Each row comes from the steps of one path. Every step used is in the known rows, and no mark comes twice. Write the path behind each row, first mark first.
Known rows:
H-M-C-V-X: [ 0.15  1.49  0.12  0.89 -0.53 -0.30  0.79 -0.29  1.43  1.50  1.88  0.73
  1.87 -2.13  0.50  0.07 -0.78 -0.77 -0.27  0.55  1.64  0.94  0.81  0.43]
F-C-V-X-Y: [ 0.74  2.73  1.21 -0.47  2.64 -1.83  1.04 -1.00  0.67 -0.65  0.71 -1.10
  0.94 -0.81 -0.36  3.24  0.72 -1.74  0.60  0.32  3.19  0.27 -0.25 -0.56]
R-M-C-F-V-X: [ 1.33  1.96 -0.28  0.17 -1.07 -3.16  0.73 -1.34  0.78 -0.75  1.21  0.20
  1.08 -3.28  1.26  1.06  0.34 -2.14  0.52  0.86  1.50  1.84 -0.86 -1.21]
R-M-H: [ 2.42 -0.74 -0.97 -0.07 -2.25  0.55  0.71  0.21 -0.50 -0.16 -0.73  0.25
  0.54 -2.32  1.03 -0.41  1.54  1.69 -1.33 -1.62 -0.18  1.47 -2.29 -0.15]
Y-X-C-V: [-0.16  1.97  0.56  0.43  2.74  0.10  1.14  0.37 -0.14  1.25 -0.79  0.26
  1.40 -0.65 -1.92  1.82  1.43 -3.85  0.06 -0.80  2.41  0.57  0.83 -0.56]
C-X-V: [ 0.64  1.98  0.81 -0.70  3.01 -2.48  0.92 -0.47 -0.78  1.57  0.28  0.64
 -0.42  0.23  0.30  0.55  0.89 -2.09  0.79 -0.59  3.35  0.78  0.78 -1.97]
X-V-F-C-Y: [ 0.41  2.54  2.69 -0.80  3.05 -5.73  1.09 -1.36  0.24 -0.62  0.25  0.24
 -0.91 -1.14  0.96  1.66  0.00 -3.99  0.10 -0.86  3.39  2.46 -0.98 -2.98]
R-M-C-Y-X-V-F: [ 0.57  2.56  0.58 -0.33  0.20 -3.23  0.84 -1.25 -0.85  2.06 -0.53  0.10
 -2.91 -2.03  1.34 -0.09  0.88 -4.36 -1.53 -1.76  4.03  3.79 -0.14 -3.31]
H-M-R: [ 0.65 -0.36 -0.67  0.40 -1.56 -1.24  0.71  0.76 -0.13  0.29  0.70  0.70
  0.89 -1.76  0.27 -1.48  0.98  1.40 -0.75 -1.62 -1.07  1.24 -0.66  0.73]
V-C-X-Y: [ 1.82  2.15  1.96 -1.03  2.94 -0.73  0.51 -1.23  0.60 -1.03 -1.00  0.14
 -0.25 -0.72 -1.30  2.00  0.82  0.04 -0.81 -0.22  3.13 -1.03  1.42 -1.23]
F-C-X: [ 0.64  1.17  1.00  0.08  3.18 -0.70  0.45 -1.22  0.52 -1.23  0.50  0.56
  0.73 -0.92 -0.98  1.75  0.05 -0.38  0.30 -0.48  1.70  0.14  0.64 -0.63]
R-M-C-V: [ 1.87  0.15 -1.14  0.73 -1.75  0.66  0.40  0.47  1.90  0.57 -0.75  0.51
  2.63 -1.84 -0.33 -0.49  0.56  0.14 -0.80  0.09  0.78  1.53 -2.38 -1.54]
X-Y: [ 0.87  0.55  0.66 -0.84  0.65 -0.14  0.35  0.62 -0.10  0.29 -0.94 -0.58
 -0.88  0.86 -0.94  0.73  1.56  0.39  0.01  0.26  1.41 -0.28 -0.55 -0.39]
R-M-C-V-F: [ 0.64  1.68 -0.55  0.59 -1.07 -2.30  0.38 -0.70  1.25  0.16  0.42  0.40
  1.39 -3.03  1.55 -0.16  0.19 -2.29 -0.21 -0.43  1.32  2.58 -1.42 -2.08]
H-M-C-Y-X-V-F: [-0.54  2.69  1.42 -0.10  1.20 -3.63  1.04 -0.06 -0.85  3.18  0.63  0.82
 -2.71 -1.60  1.14 -0.77  0.41 -4.84 -0.99 -1.40  3.82  3.33  1.03 -2.32]
F-C-Y-X: [ 0.48  1.34  1.34 -0.04  2.09  0.84  0.46 -0.99 -0.19  0.11 -0.21  0.32
 -0.99 -0.33 -2.16  1.92  0.19 -2.12 -1.83 -0.86  2.30  1.38  0.34 -1.29]
V-C-F: [ 1.47  2.30  1.27  0.19  1.86 -2.66  0.30 -0.93  0.70 -1.75 -0.39  1.51
  2.29 -1.26  1.00  0.56 -0.31 -2.78 -0.46  0.42  0.66  0.31  0.46 -1.25]
Y-X-V: [-1.03  1.84 -0.09 -0.43  2.16 -1.24  0.54  0.21 -2.02  2.44 -0.17 -0.51
 -1.81  0.59  0.55  0.32  0.66 -3.91  0.00 -1.46  2.65  1.36  0.95 -1.34]
C-X: [ 0.93  0.97  0.56 -0.16  1.62  0.63  0.29 -1.09  0.10  0.34  0.69  1.16
  0.39 -0.34 -1.01  0.88  0.48  0.09 -0.08  0.08  1.72  0.04  1.35 -0.61]
Y-X: [-0.76  0.86 -0.54  0.22  0.69  2.00 -0.10 -0.19 -1.20  1.29  0.13 -0.17
 -1.48  0.08 -0.87  0.58  0.24 -1.83 -1.00 -0.96  0.94  0.54  1.50  0.08]
X-V-C: [-0.21  1.95  1.28 -0.62  2.35 -4.19  0.42 -0.70 -0.18 -0.82 -1.02 -0.67
 -0.19 -1.06  1.85  0.40 -0.96 -2.54 -0.06 -1.18  1.89 -0.19  0.44 -1.45]
H-M: [-0.22 -0.54  0.41  1.09 -0.60 -0.49  0.18  1.10 -0.60  0.22  0.31  0.83
 -0.17 -0.95  0.31 -1.15  0.12  0.47 -0.20 -0.07 -0.06 -0.17 -0.18  0.98]

Write each row's path:
[ 0.54  1.25  0.96  0.19  2.16 -1.48  1.23  0.62  0.80  0.19 -0.95  0.46
  2.37 -0.65 -1.25  1.39  1.26 -2.35  0.91 -0.03  1.74  0.10 -0.44 -0.63]	X-C-V
[ 0.03  1.41  0.39  0.48  2.27 -1.48  0.50  0.05  1.31 -1.05  0.53  0.06
  3.31 -1.00 -0.45  1.81 -0.10 -2.20  0.85 -0.05  1.05  0.73 -1.58 -1.13]	F-C-V
[-0.48  2.69  1.18  0.03  1.92 -4.69  1.00 -0.06 -0.26  2.24  1.17  1.16
 -1.23 -2.03  2.18 -1.05  0.44 -3.19  0.67 -1.02  3.32  2.18  1.36 -1.78]	H-M-C-X-V-F
[-0.92  1.53  1.42 -0.47  1.78 -3.91  1.38 -1.07 -0.04 -0.90  0.05 -1.15
 -0.56 -2.21 -0.11  2.47  0.43 -2.39  1.66 -0.22  1.85 -0.54  1.20  0.47]	F-V-X-C
[ 0.97  1.70  2.83 -0.95  1.75 -3.53  1.67 -1.64  0.72 -0.54 -0.15  0.09
 -0.56 -1.68 -1.75  2.80  0.79 -1.90  0.05  0.27  3.38  0.46  0.54 -1.09]	F-V-X-C-Y
[ 2.00  0.19 -0.10  0.21 -1.62  2.77  0.29 -0.56  0.34  1.62 -1.25  0.72
 -1.55 -1.16 -2.05 -0.03  0.75 -0.14 -3.35 -0.77  1.98  2.28 -0.31 -1.63]	R-M-C-Y-X
[ 0.55  1.75  0.76 -0.90  1.31 -0.50  0.95  0.34 -0.22  3.63 -0.77  0.39
 -1.69  0.55 -0.93 -0.09  0.70 -3.06 -1.36 -0.93  3.53  2.51  0.50 -2.52]	M-C-Y-X-V
[ 0.77  1.08  0.82 -0.28  0.75  2.05  0.31 -0.91 -0.46  1.52  0.03  0.75
 -1.49  0.17 -2.23  1.14  0.53 -1.70 -2.26 -0.48  2.28  1.45  1.04 -1.29]	C-Y-X
[-1.29  1.64  0.87  0.28  2.14 -4.00  0.18 -1.07  0.08 -2.03  0.73 -0.74
 -0.48 -1.95  1.71  1.24 -0.70 -2.78  0.95 -1.03  0.54  1.19 -0.15 -0.58]	V-F-C
[ 1.28  2.59  1.54  0.39  2.48 -3.04  1.64 -0.88 -0.26 -0.25 -0.25  1.20
  0.96 -1.07  0.47  1.44  1.25 -3.50  0.69  0.56  1.81  0.50  1.66  0.23]	V-X-C-F
[-0.04  2.03  0.95 -1.34  1.00 -2.67  0.65 -0.84 -0.11 -0.34  0.91 -1.52
 -1.10 -0.93 -0.23  2.65  0.81 -1.18  1.11  0.59  2.61 -0.17  0.06 -0.50]	F-V-X-Y
[ 1.54  1.60  1.56 -0.77  3.42 -0.80  0.74 -0.44  0.30 -0.82 -0.57 -0.08
 -0.28  0.12 -1.75  2.35  1.57  0.00  0.23 -0.15  2.94 -0.28  0.10 -0.95]	F-C-X-Y
[ 0.63  1.79  2.46 -0.33  2.01 -3.61  0.62 -1.77  0.88 -1.51  0.37  0.44
 -0.41 -1.56 -0.02  1.77 -0.21 -2.39 -0.55 -0.50  1.97  1.90 -0.67 -2.02]	V-F-C-Y
[ 1.57  2.01  2.76 -1.15  2.21 -3.62  0.90 -1.26  0.69 -0.38 -1.11  0.54
 -0.19 -0.78  0.11  0.98 -0.42 -2.03 -1.47 -0.57  3.28  0.81 -0.07 -2.84]	X-V-C-Y
[-0.22  2.56  0.99 -0.19  2.98 -3.55  1.17  0.50 -0.61  0.06 -0.33  0.70
  1.04 -1.28 -1.24  1.96  1.99 -5.39  1.61 -0.02  1.98  0.98 -0.03 -1.44]	Y-X-C-F-V
[-1.60  2.60  1.25 -0.20  3.37 -6.44  0.68 -0.68 -0.62 -0.94  0.44 -0.99
 -0.93 -1.48  2.71  1.02 -0.30 -4.64  1.74 -1.51  2.05  1.71 -0.51 -1.65]	X-V-F-C
[-0.15  2.51  1.56 -0.05  2.34 -1.28  0.43 -1.79 -0.39 -0.14  0.58  0.23
 -1.79 -1.32 -0.82  2.11 -0.05 -3.93 -1.40 -1.34  2.76  2.35  0.81 -1.75]	V-F-C-Y-X
[-1.08  1.63  0.36 -0.60  0.31 -2.73  0.38 -1.69  0.02 -0.75  2.12 -1.09
 -0.26 -2.02  0.64  2.06 -0.72 -1.61  1.24  0.32  1.44  0.20  0.62 -0.14]	F-V-X
[-1.29  3.34  0.88  0.33  3.01 -2.71  1.01 -0.78 -0.56  0.79  0.30  0.11
  0.31 -2.00  0.06  1.89  0.98 -5.75  0.57 -1.23  2.82  1.62  1.44 -1.26]	Y-X-C-V-F
[ 0.72  1.27  0.84 -0.01  1.62 -2.10  1.02  0.92  0.23  2.80  0.12  1.32
 -0.31 -0.53  0.44 -1.27  0.72 -1.06  0.28 -0.51  2.87  1.11  0.71 -1.25]	H-M-C-X-V
